Every row comes from one small tree of marks. The marks that hang from a mark follow it in brackets, in alphabetical order. Every link used is in the known rows. Which tree was each row made from?
Known rows
zuta[fonen[tasol tuvag] rabopi[zare]]: [-0.47 -0.29  0.26  0.20  0.02  0.33 -0.07 -0.21 -0.12 -0.05  0.21 -0.05
  0.16  0.18 -0.11  0.07  0.10 -0.14 -0.09  0.12 -0.03 -0.05  0.06]
fonen[tasol tuvag zuta[rabopi]]: [-0.40 -0.28  0.38  0.05 -0.02  0.55 -0.06 -0.09 -0.20  0.16  0.11 -0.08
  0.20  0.53 -0.07  0.07  0.09 -0.09 -0.37  0.00 -0.12  0.00  0.15]
zuta[fonen[tuvag]]: [-0.45 -0.28  0.12  0.05  0.15  0.46 -0.08 -0.22  0.00  0.06  0.05  0.06
  0.23  0.09 -0.14  0.01 -0.02 -0.08  0.05  0.18  0.03  0.05  0.08]
zuta[fonen[tuvag] rabopi]: [-0.40 -0.28  0.24  0.05  0.00  0.49 -0.20 -0.04 -0.09  0.03  0.00 -0.03
  0.17  0.22 -0.14  0.01 -0.03 -0.09  0.11  0.20 -0.08 -0.05  0.01]
tasol[fonen[tuvag zuta[rabopi]]]: [-0.13 -0.28  0.38  0.03 -0.03  0.55 -0.13 -0.07 -0.10  0.09 -0.08 -0.07
  0.18  0.50 -0.11  0.00 -0.07 -0.03  0.10  0.08 -0.12  0.03  0.03]
tasol[fezu[zuta] fonen[tuvag]]: [-0.14 -0.28  0.08  0.10  0.19  0.45  0.06 -0.28  0.04  0.06  0.15  0.00
  0.30  0.15 -0.16 -0.03 -0.20 -0.04  0.50 -0.08  0.12  0.11 -0.03]
rabopi[tuvag zare]: [-0.16 -0.29  0.07  0.38  0.17  0.25  0.03 -0.53  0.04 -0.04  0.04 -0.01
 -0.14  0.26 -0.21  0.04 -0.01 -0.21 -0.03  0.15  0.13 -0.03  0.15]
tasol[fezu fonen[tuvag]]: [-0.16 -0.28  0.07  0.10  0.09  0.44  0.16 -0.23  0.03  0.07  0.13  0.01
  0.27  0.14 -0.15 -0.04 -0.19 -0.03  0.23 -0.06  0.20  0.11  0.01]
rabopi[tuvag zare zuta]: [-0.15 -0.30  0.02  0.29  0.17  0.27  0.05 -0.68  0.07 -0.07  0.08 -0.05
 -0.15  0.25 -0.23  0.04  0.03 -0.22 -0.17  0.18 -0.17 -0.03  0.20]
zare[rabopi[tuvag]]: [-0.17 -0.28  0.04  0.26  0.17  0.32  0.00 -0.09  0.16 -0.01  0.05 -0.21
 -0.08  0.26 -0.16  0.04  0.08 -0.19  0.06  0.15  0.12 -0.14  0.13]
fezu[tasol zuta[fonen]]: [-0.26 -0.29  0.18 -0.05  0.31  0.40 -0.22 -0.22  0.03  0.01  0.03  0.05
  0.06  0.14 -0.17  0.08 -0.09 -0.11  0.62  0.13 -0.06 -0.03 -0.02]
zare[rabopi[zuta[fonen[tasol tuvag]]]]: [-0.52 -0.30  0.05 -0.01  0.16  0.41  0.04 -0.10  0.11 -0.01  0.31 -0.18
  0.27  0.05 -0.09  0.06  0.24 -0.12 -0.20  0.12 -0.24 -0.07  0.16]
fonen[tasol[fezu[zuta]] tuvag]: [-0.41 -0.29  0.09  0.11  0.20  0.45  0.13 -0.31 -0.07  0.13  0.34  0.00
  0.32  0.17 -0.13  0.05 -0.04 -0.10  0.03 -0.17  0.13  0.07  0.08]
fezu[zuta[fonen]]: [-0.27 -0.28  0.15 -0.06  0.20  0.43 -0.11 -0.24  0.02  0.02  0.06  0.07
  0.07  0.03 -0.19  0.04 -0.07 -0.11  0.44  0.15 -0.08 -0.03 -0.02]
zuta[fonen[tasol[fezu] tuvag] rabopi]: [-0.47 -0.29  0.28  0.09 -0.03  0.48  0.13 -0.06 -0.12  0.05  0.24 -0.05
  0.23  0.05 -0.10  0.02 -0.04 -0.08  0.00 -0.11 -0.01 -0.02 -0.01]
rabopi[zare zuta]: [-0.16 -0.28  0.01  0.00  0.09  0.26  0.03 -0.53  0.05 -0.08  0.07 -0.02
  0.01  0.28 -0.22  0.04  0.00 -0.18 -0.18  0.18 -0.17 -0.05  0.16]
zuta[rabopi[tuvag]]: [-0.13 -0.28  0.17  0.25  0.00  0.44 -0.11 -0.19 -0.06  0.04  0.00 -0.08
 -0.15  0.41 -0.17  0.03 -0.04 -0.16  0.09  0.18  0.02 -0.11  0.06]
tuvag[fonen[tasol]]: [-0.07 -0.27  0.03  0.03  0.16  0.42  0.07 -0.15 -0.02  0.07  0.27  0.08
  0.23  0.33 -0.17  0.06  0.02 -0.12 -0.11  0.06  0.18  0.01  0.07]
rabopi[tuvag[fonen] zare]: [ 0.03 -0.29  0.06  0.43  0.26  0.25  0.02 -0.46  0.08 -0.09  0.05  0.02
 -0.01  0.32 -0.24  0.04 -0.04 -0.21  0.02  0.15  0.14 -0.01  0.09]
zuta[rabopi]: [-0.14 -0.26  0.15 -0.05 -0.08  0.43 -0.14 -0.03 -0.08  0.03 -0.01 -0.05
  0.02  0.44 -0.17  0.02 -0.07 -0.13  0.07  0.18  0.01 -0.12  0.02]
tasol[fezu[zuta[fonen[tuvag]]]]: [-0.42 -0.29  0.18  0.07  0.22  0.46  0.05 -0.27  0.02  0.04  0.10  0.03
  0.27 -0.06 -0.18 -0.01 -0.15 -0.09  0.37 -0.07 -0.02  0.05 -0.02]
zare[rabopi[tuvag[fonen[zuta]]]]: [ 0.01 -0.29  0.27  0.27  0.26  0.40  0.04 -0.03  0.18 -0.01 -0.07 -0.20
  0.03  0.39 -0.18  0.05  0.06 -0.19 -0.03  0.03 -0.06 -0.10  0.12]
tuvag[fonen]: [ 0.02 -0.27  0.03  0.01  0.16  0.41 -0.02 -0.14  0.04  0.02  0.05  0.07
  0.19  0.36 -0.21  0.03 -0.09 -0.12  0.05  0.14  0.14  0.00  0.03]

Write each row's tree
[ 0.05 -0.30  0.01  0.34  0.26  0.28  0.04 -0.62  0.11 -0.11  0.08 -0.01
 -0.01  0.32 -0.26  0.03  0.00 -0.21 -0.11  0.17 -0.16 -0.01  0.15]	rabopi[tuvag[fonen] zare zuta]
[-0.10 -0.30  0.21  0.26  0.21  0.43 -0.33 -0.22 -0.05  0.03  0.00 -0.10
 -0.13  0.52 -0.16  0.09 -0.08 -0.17  0.53  0.15 -0.06 -0.10  0.03]	fezu[tasol zuta[rabopi[tuvag]]]
[ 0.07 -0.30  0.21  0.27  0.21  0.44 -0.30 -0.21  0.00  0.01  0.03 -0.09
 -0.11  0.46 -0.15  0.06 -0.13 -0.11  0.84  0.15 -0.03 -0.06 -0.05]	fezu[tasol[fonen] zuta[rabopi[tuvag]]]
[ 0.04 -0.30  0.46  0.24 -0.03  0.50  0.19 -0.21 -0.01  0.04 -0.07 -0.12
 -0.15  0.27 -0.16 -0.03 -0.20 -0.10  0.28 -0.16 -0.13 -0.03 -0.02]	tasol[fezu fonen[zuta[rabopi[tuvag]]]]
[-0.06 -0.30  0.30  0.42  0.27  0.33  0.16 -0.49  0.00  0.01  0.15  0.00
  0.00  0.36 -0.18  0.10  0.08 -0.21 -0.30 -0.05 -0.01  0.03  0.17]	rabopi[tuvag[fonen[tasol zuta]] zare]
[-0.16 -0.28  0.05  0.09  0.23  0.43 -0.17 -0.20  0.03  0.08  0.09  0.02
  0.26  0.40 -0.11  0.04 -0.10 -0.03  0.37  0.16  0.19  0.10  0.08]	fezu[tasol[fonen[tuvag]]]
[-0.13 -0.28  0.42  0.05 -0.06  0.33 -0.06 -0.21 -0.09 -0.04 -0.15 -0.12
 -0.06  0.49 -0.17  0.06 -0.03 -0.18 -0.13  0.06 -0.17 -0.12  0.08]	fonen[zuta[rabopi[zare]]]
[-0.52 -0.29  0.14  0.07  0.26  0.48 -0.08 -0.28 -0.06  0.10  0.30  0.07
  0.29  0.06 -0.11  0.07  0.07 -0.09  0.16  0.08 -0.01  0.07  0.06]	fezu[zuta[fonen[tasol tuvag]]]
[-0.53 -0.28  0.12  0.07  0.15  0.47  0.03 -0.23 -0.06  0.11  0.28  0.07
  0.26  0.06 -0.10  0.05  0.08 -0.07 -0.11  0.10  0.07  0.07  0.11]	zuta[fonen[tasol tuvag]]
[-0.42 -0.28  0.07  0.12  0.09  0.44  0.23 -0.25 -0.07  0.13  0.31  0.00
  0.29  0.18 -0.11  0.02 -0.04 -0.08 -0.24 -0.15  0.21  0.07  0.13]	fonen[tasol[fezu] tuvag]
[ 0.04 -0.29  0.42 -0.07  0.02  0.48 -0.18 -0.02 -0.05  0.05 -0.13 -0.09
 -0.01  0.55 -0.11  0.06 -0.13 -0.06  0.40  0.06 -0.14 -0.04  0.00]	fezu[tasol[fonen[zuta[rabopi]]]]
[-0.21 -0.30  0.30 -0.05  0.15  0.43 -0.33 -0.04 -0.05 -0.02 -0.03 -0.05
  0.01  0.28 -0.16  0.08 -0.10 -0.12  0.69  0.16 -0.17 -0.12 -0.08]	fezu[tasol zuta[fonen rabopi]]
[-0.23 -0.29  0.27  0.22  0.03  0.45 -0.10 -0.17 -0.02 -0.01 -0.02 -0.03
 -0.17  0.15 -0.17  0.02 -0.04 -0.15  0.25  0.19 -0.10 -0.11 -0.01]	zuta[fonen rabopi[tuvag]]
[-0.29 -0.30  0.29  0.09  0.06  0.30 -0.11 -0.24 -0.09 -0.10  0.21 -0.04
  0.00  0.12 -0.15  0.09  0.06 -0.18  0.31  0.09 -0.14 -0.13 -0.04]	fezu[zuta[fonen[tasol] rabopi[zare]]]
[-0.04 -0.30  0.04  0.26  0.21  0.44  0.35 -0.46  0.05  0.03  0.34  0.00
  0.08  0.16 -0.21  0.02 -0.05 -0.15 -0.19 -0.13 -0.10  0.03  0.12]	rabopi[tuvag[fonen[tasol[fezu]]] zuta]
[-0.51 -0.30  0.09  0.11  0.16  0.33  0.06 -0.54 -0.01 -0.04  0.30  0.02
  0.21  0.04 -0.14  0.06  0.15 -0.14 -0.29  0.12 -0.23  0.04  0.18]	rabopi[zare zuta[fonen[tasol tuvag]]]
[-0.05 -0.29  0.09  0.06  0.24  0.42  0.20 -0.22  0.00  0.04  0.31  0.05
  0.27  0.18 -0.20  0.04 -0.11 -0.12  0.20 -0.18  0.12  0.02 -0.02]	tuvag[fonen[tasol[fezu[zuta]]]]
[-0.21 -0.30  0.29  0.06  0.06  0.29 -0.20 -0.23 -0.04 -0.14 -0.01 -0.05
 -0.03  0.16 -0.20  0.05 -0.04 -0.18  0.46  0.17 -0.18 -0.15 -0.08]	fezu[zuta[fonen rabopi[zare]]]
[-0.53 -0.29  0.07 -0.02  0.15  0.50  0.04 -0.39 -0.03  0.08  0.31  0.05
  0.25  0.05 -0.12  0.05  0.12 -0.08 -0.25  0.12 -0.23  0.06  0.17]	rabopi[zuta[fonen[tasol tuvag]]]
[-0.31 -0.28  0.38  0.02 -0.03  0.54 -0.16 -0.08 -0.14  0.12 -0.12 -0.10
  0.17  0.56 -0.12  0.03 -0.02 -0.09 -0.21  0.07 -0.15 -0.02  0.11]	fonen[tuvag zuta[rabopi]]
[-0.51 -0.29  0.12  0.00  0.12  0.48  0.27 -0.39 -0.01  0.05  0.34  0.01
  0.26 -0.10 -0.14  0.01  0.00 -0.07 -0.20 -0.11 -0.21  0.07  0.12]	rabopi[zuta[fonen[tasol[fezu] tuvag]]]
[-0.09 -0.27  0.27 -0.01  0.17  0.49  0.12 -0.18 -0.04  0.12  0.15  0.06
  0.20  0.40 -0.15  0.08  0.03 -0.11 -0.26 -0.05 -0.01  0.04  0.12]	tuvag[fonen[tasol zuta]]
[-0.22 -0.29  0.32 -0.04  0.02  0.44  0.00 -0.07 -0.03 -0.04  0.01 -0.05
  0.03  0.03 -0.20  0.00 -0.20 -0.12  0.56 -0.06 -0.16 -0.12 -0.14]	tasol[fezu[zuta[fonen rabopi]]]
[-0.05 -0.29 -0.01  0.23  0.25  0.45  0.12 -0.46  0.03  0.04  0.32  0.04
  0.07  0.30 -0.19  0.05  0.07 -0.16 -0.23  0.10 -0.12  0.03  0.17]	rabopi[tuvag[fonen[tasol]] zuta]
[-0.36 -0.28  0.08 -0.13  0.10  0.44  0.11 -0.36  0.00  0.04  0.29  0.06
  0.07  0.00 -0.16  0.05  0.08 -0.11 -0.13  0.11 -0.26 -0.02  0.11]	rabopi[zuta[fonen[tasol]]]
[-0.49 -0.29  0.24  0.06  0.00  0.50 -0.10 -0.05 -0.14  0.07  0.22 -0.01
  0.20  0.19 -0.09  0.05  0.08 -0.08 -0.05  0.12 -0.04 -0.03  0.04]	zuta[fonen[tasol tuvag] rabopi]
[-0.02 -0.29  0.43  0.02 -0.02  0.51  0.23  0.00 -0.10  0.07  0.11 -0.06
  0.16  0.39 -0.16  0.04 -0.10 -0.12 -0.14 -0.26 -0.10 -0.06  0.00]	tuvag[fonen[tasol[fezu] zuta[rabopi]]]
